Known rows, with every step that occurs
U, Z, K: [  0   9  10 -10  11   9  17   1  -6   6   1  50 -25   8 -25   2  -5 -20
   0   5  11  -8 -35  -2]
A, K: [  7   0   8 -26   5   3 -13 -11  10 -12   8 -35   3  -3  -5  12   2  -2
   6   5  -2   0  -5 -19]
S, Z, U, K, A: [-12  25 -34  30  -2   1   5  18  -8  17  -8  34  23   2  -3   1   2  -8
   4 -11  -5  13  36  -3]
S, Z, K, U: [-13  30  -3  26  15  -2  10   1  16  18   8  47  -4   5 -42 -11   1   0
  -3   8   3   1 -17  19]
A, Z: [ -3 -13  17 -10   2  -1  -1  -6  -1 -14  -2 -74  25   1  21  -6   1   9
   2 -13   0   8  -1   7]
S, Z, A, K: [ -5  30 -46  -2  -2  13 -28   8  18  -4   6  -9  25   6 -48   5 -14  -3
   0 -15  -7  21  -6 -15]
S, K: [ 12  -2  36  33  15   8  -8   6  -3  -2 -11  16 -13   0 -12 -13  -7 -20
   3  14   1  13  -6   0]
U, Z, C, J: [  2  -6   7  21  -1  10  16  10 -26  -6   0  93   5  -1  -4  24  -2 -28
  -1  15  -4 -15   1  -7]
K, A, Z, C: [-19 -24  -2  -1   6  -8   8  -8   2  -8   4 -72  36  -2  35 -11  13 -24
  -5 -27  -7  18  -4   5]
C, J: [  6  -8  15  21  -4  -5   6   2 -21 -12  -3  13 -17 -10  20   7  -1 -21
  12  18   2   0  21 -18]
A, Z, U, K, S: [ -5  -3 -19 -15  -4   4   6  12  -8   8  -9 -42  13   1  41  -2   6  24
   3  -5  -6 -13  37  25]
K, U, Z: [  7   2  25  22 -12   5  -5 -18   3  11   4  54   4  -3 -20  -8   0  15
  -3  12  10 -18 -28   8]
C, Z, S: [ 14 -20  27 -14  10 -16 -15  -4   4 -14   5   1   9  -9 -28  27  -2  20
  -2  12  -7 -11  10  -9]
A, K, Z: [  4  -8   4 -40  -9  -8  -9 -21  13 -18   4 -61   7  -5  12  -9   4  19
   2   2   1  -5 -10 -24]
U, K, A: [  0  -1 -26  15 -13  -9  17  -1 -10   5  -2  -8 -13   0  27   4   1 -17
   3 -12   9  16  14 -12]
U, K, Z: [  4  -2 -21   0 -20 -13  16  -2 -12  -8  -8  -6  -3   4  32  -3  -3  23
   0  -4   5   1  15  -9]
U, K: [  8   7 -17  14  -6  -3  13   9 -15  -2  -5  21  -7   6  15  18  -5   2
   3  -1   1   5  19  -4]
S, Z: [  2  15  10  31  -2   4 -12   6  -3   2  -1  27  13   2 -27   7  -7   0
   3  -6   0  12   3  -3]
U, K, S, Z, C: [  2  16 -36  34 -12   7   9  23 -12  19   1  77 -11   8  -5  30  -3   7
  -6  -3  -5  -9  29  22]
A, Z, S, K: [ -2 -16  44 -29  14   0  14   5  -1 -14  -1 -44   1   4  -2   4  -1   9
  -5   1   3   6  -1  14]
Z, C: [ -3  -9  11  15  17  -2  -4   8  -8 -10   0  29  21   2   9  12   5 -18
  -4  -4 -22   4  -1  -1]
S, K, U, Z: [ 11   5  39  44   2  15  -3  -7   6  15  -4  72  -8   0 -37 -21  -6  -2
  -4  26  12 -10 -27  16]
K, A, Z: [ -11  -21    8   -6   -6   -8    3  -18    4   -5    1 -100   16   -6
   33  -21    8  -13    3  -24    9   20   -6   -3]
K, S, Z: [ 11   6  11  27 -16   8 -19   2   0  19   1  23 -26  -4 -16   3  -4  12
   3  -3   8  -6   4  10]
U, K, S, Z: [ 10  18 -27  29 -22   7   5  14 -10  22  -1  50 -29   5  -5  21  -8  17
   1  -3  10  -7  27  15]
K, U: [  3  -2  23  24  -2  -7 -10 -17   9   5   3  10   5  -6   0 -15   5  14
   1  10   0  -5 -13   7]
A, K, S: [ 14  -6   6 -28  -9   6 -20 -13  12   4  10 -33 -30  -8   2   9   4   9
   6   8   5 -16  -4  -6]
K, A: [ -1 -14  11  12  -6 -10  -6 -15  -1   1  -1 -42  -8  -9  21 -16   6 -26
   6 -15   7  20 -10 -19]
K, Z, A: [ -2  -5 -25 -11 -16 -10 -23  -8   6 -16 -10 -55  12   0  14 -36  -8  12
  -1 -18  -4  18 -16 -22]
A, Z, S: [ -5 -19  33 -49   4  -8  12  -3  -4 -18   5 -63  11   2  13  15   3  20
  -3 -11   1   1   0   6]
A, K, S, Z, U: [  4  16  -6 -16  -2  14 -26   3  14  15   6   2  -3  -7 -19   8   5  14
   6   7  -5 -17  16   1]

Rows
[ -3  -4  -1 -46   2  -6 -15 -12  12 -15  -3 -53  25  -8  19 -17  10  19
   4   6 -11 -11   7 -24]
A, K, Z, U
[  1   1   8 -11  11  -2   6   0   3  16   3  -1 -59  -1   5  -8   3 -11
   3   6   7  -9 -18  11]
Z, K, S
[  1   9 -16   1  -5  10  -4   7   2   5  15  37 -12  -7 -15  29   4  -7
   2  16  -5 -19  22   2]
A, K, S, Z, C, J
[ -9  -7   4 -29   9   0  14  -3   8   7   4 -67 -26   3  18 -14   5   4
   0  -5   9  -7 -13  27]
A, Z, K, S
[-11 -12 -17 -32 -11 -14  35  -1  -9  -4   5 -53  -2   4  32  16   5   4
  -4 -21  11  12  18   2]
U, K, A, Z, S
[  0  10 -40 -29   2   6 -30  -2  17 -15   4 -48  11   2 -16  -2  -9  -9
   2 -11  -9  18 -13 -23]
Z, A, K
[  7   5  10 -12  -1  12  11  -2  -3  21   3  51 -54   3 -18   0  -3 -10
   0   8  18 -22 -34  10]
U, Z, K, S
[-10  10   8   3  20 -10  13  -9  15  10   7  14 -20   1  -9 -19   7  -5
  -1  14   2  -4 -26  14]
Z, K, U
[-14  -2  -2  -8  16 -12  18  -8   6   7   3 -33 -30  -2  10 -20   7 -41
   3  -8   8  18 -24  -9]
Z, K, A
[ 14   1 -16  12 -19   1   6   6 -13  14  -2  22 -41   1  22  16  -3  13
   3   2   8 -11  20   9]
U, K, S
[ -5 -13  45 -20  11  -3  14  -4  10  -5   4 -31   7   2  -7  -7   3  22
  -8  10   5  -3  -8  27]
A, Z, S, K, U
[  3 -10  27  35   8   1  -4  -4   2   6  -9 -14 -18  -5   0 -27  -1 -39
   3   2  10  25 -11  -9]
S, K, A
[ -7  13  -1  36  11   5  -6  17  -5  -1   2  60  33   6 -26  18  -1 -11
  -6  -8 -18   9   6   6]
S, Z, C
[ -4  -3 -30   4  -8 -12  22   8 -14 -10  -6  24  17   8  35   7   2  12
  -8  -6 -11  -3  17  -2]
U, K, Z, C
[  5   6 -18   4  -3   3  -3  17 -14  17 -12  27 -15  -2  31   4   4  11
   6   6  -8 -16  37   9]
Z, U, K, S
[ -1  11 -19   6   8   0   4  20 -16   2 -14  28  15   3  23   6   3   2
   6   4 -15  -2  37  -4]
Z, U, K
[-12 -16   8  -5  15  -1   5   4  -4 -17   1 -42  47   5  23   5   6  -2
  -6 -14 -18   5   2  16]
A, Z, C
[ -9  -7 -30   0 -13  -8  25  -3  -6   0  -1 -63  10   3  38   0   3  -5
   1 -22  10  17  17   3]
U, K, A, Z
[  2 -20  35 -45 -11 -21   5 -12  -5 -18  -1 -27 -10  -3  19  -3   4  30
  -4  -4   3  -5  -8 -18]
K, Z, S
[ 11   9 -32 -29 -20  22 -27  -6  11   6   5   9 -18   1 -31   3 -13   1
  -1  -6   9 -10 -28 -10]
U, Z, A, K, S
[ -8  33 -45   7  -5   9 -28  -2  29   4  11   5  29   3 -54  -7  -9  10
  -3  -6  -6  13 -11  -2]
S, Z, A, K, U
[  8  -9  32  19   1  -3  -5  -5   0  -7 -15 -11  -9  -2   4 -35  -4   1
   0  11   5   8  -9  -7]
S, K, Z
[-15  -2   4 -26  21  -4  21  -1   5  -8   2 -66   4   7  12 -11   3  -6
   1  -8   1   7 -14  16]
A, Z, K
[  9  -9  51 -12  16  -1   5   9  -6  -7  -3  27 -28   1 -18  12  -3  -6
  -2  13   2   5  -5  -4]
Z, S, K
[  3  -4  13  13   4  12   2   6 -14  -3  -1  78  17   6 -14  19  -2 -17
  -7  -1  -8 -10 -19  -1]
U, Z, C
[  5   2  22 -47  -6   4   3 -21  16   1  20  32  -4  -3 -35  22   5  25
  -6  18   9 -28 -26  -3]
A, K, U, Z, S
[  8   2 -26  23  13  -8 -14  14  -1   0 -12  23  39  -6  -7  12  -1  16
   4  16 -18 -12  47  -1]
C, Z, U, K
[  6   7  10 -15  -8   9  -6 -24  18   4  15  23   9  -4 -29   5   2  16
  -2  17   8 -23 -27  -2]
A, K, U, Z
[ -7   3   2  -8   4   3  21  -9  -1  13   3  23 -30   2 -13 -10   0 -37
   0  -5  19   3 -39  -9]
U, Z, K, A
[-11 -11  19  14  17   4  -2   2   4   4 -14 -60  20  -5  17 -39   7 -27
   3  -3   1  20   7   7]
S, K, A, Z, U
[ 15  -4 -44 -11  -3   2 -50  -8  30  -3   6 -44   9 -11 -38   1 -10  15
   1   5  -7  -7   3  -9]
C, Z, A, K, S
[  5  26 -63  25 -24  10  -8  20  -4  20  -3  37 -22   9 -15  11 -16  13
  -2 -13   5   6  21  11]
U, K, S, Z, A
[  4  -5  52  -1  13  -5   5  -2   6   2   3  40 -22  -2 -23  -1   1  10
  -6  23   3  -5 -13  10]
Z, S, K, U
[  6   9 -20   2 -12  15 -20   2  -4  -2  -5  30   5   6 -27  -4 -17 -11
  -1 -13   4   9 -28 -15]
U, Z, A
[ -7 -18   3   8  -4 -16  13   0 -16 -20  -4  14  12  -6  38  -7   8  -6
  -1  10 -12  -6  14 -14]
K, Z, C, J
[-13 -17   1   5  10  -2  19   9 -15 -20   2 -24  34   0  32  11   7 -15
   0   2 -14   0  23  10]
A, Z, C, J
[ -5 -17   9  -1   0 -14  -1  -5  -4 -16  -4  -5  24   0  28 -13   7   6
  -7  -6 -16  -1  -6  -8]
K, Z, C
[ -6  31 -27  28   4   7   2  27 -11  11 -10  59  28   6 -12  12  -3   7
   3  -1 -12   4  40   2]
S, Z, U, K
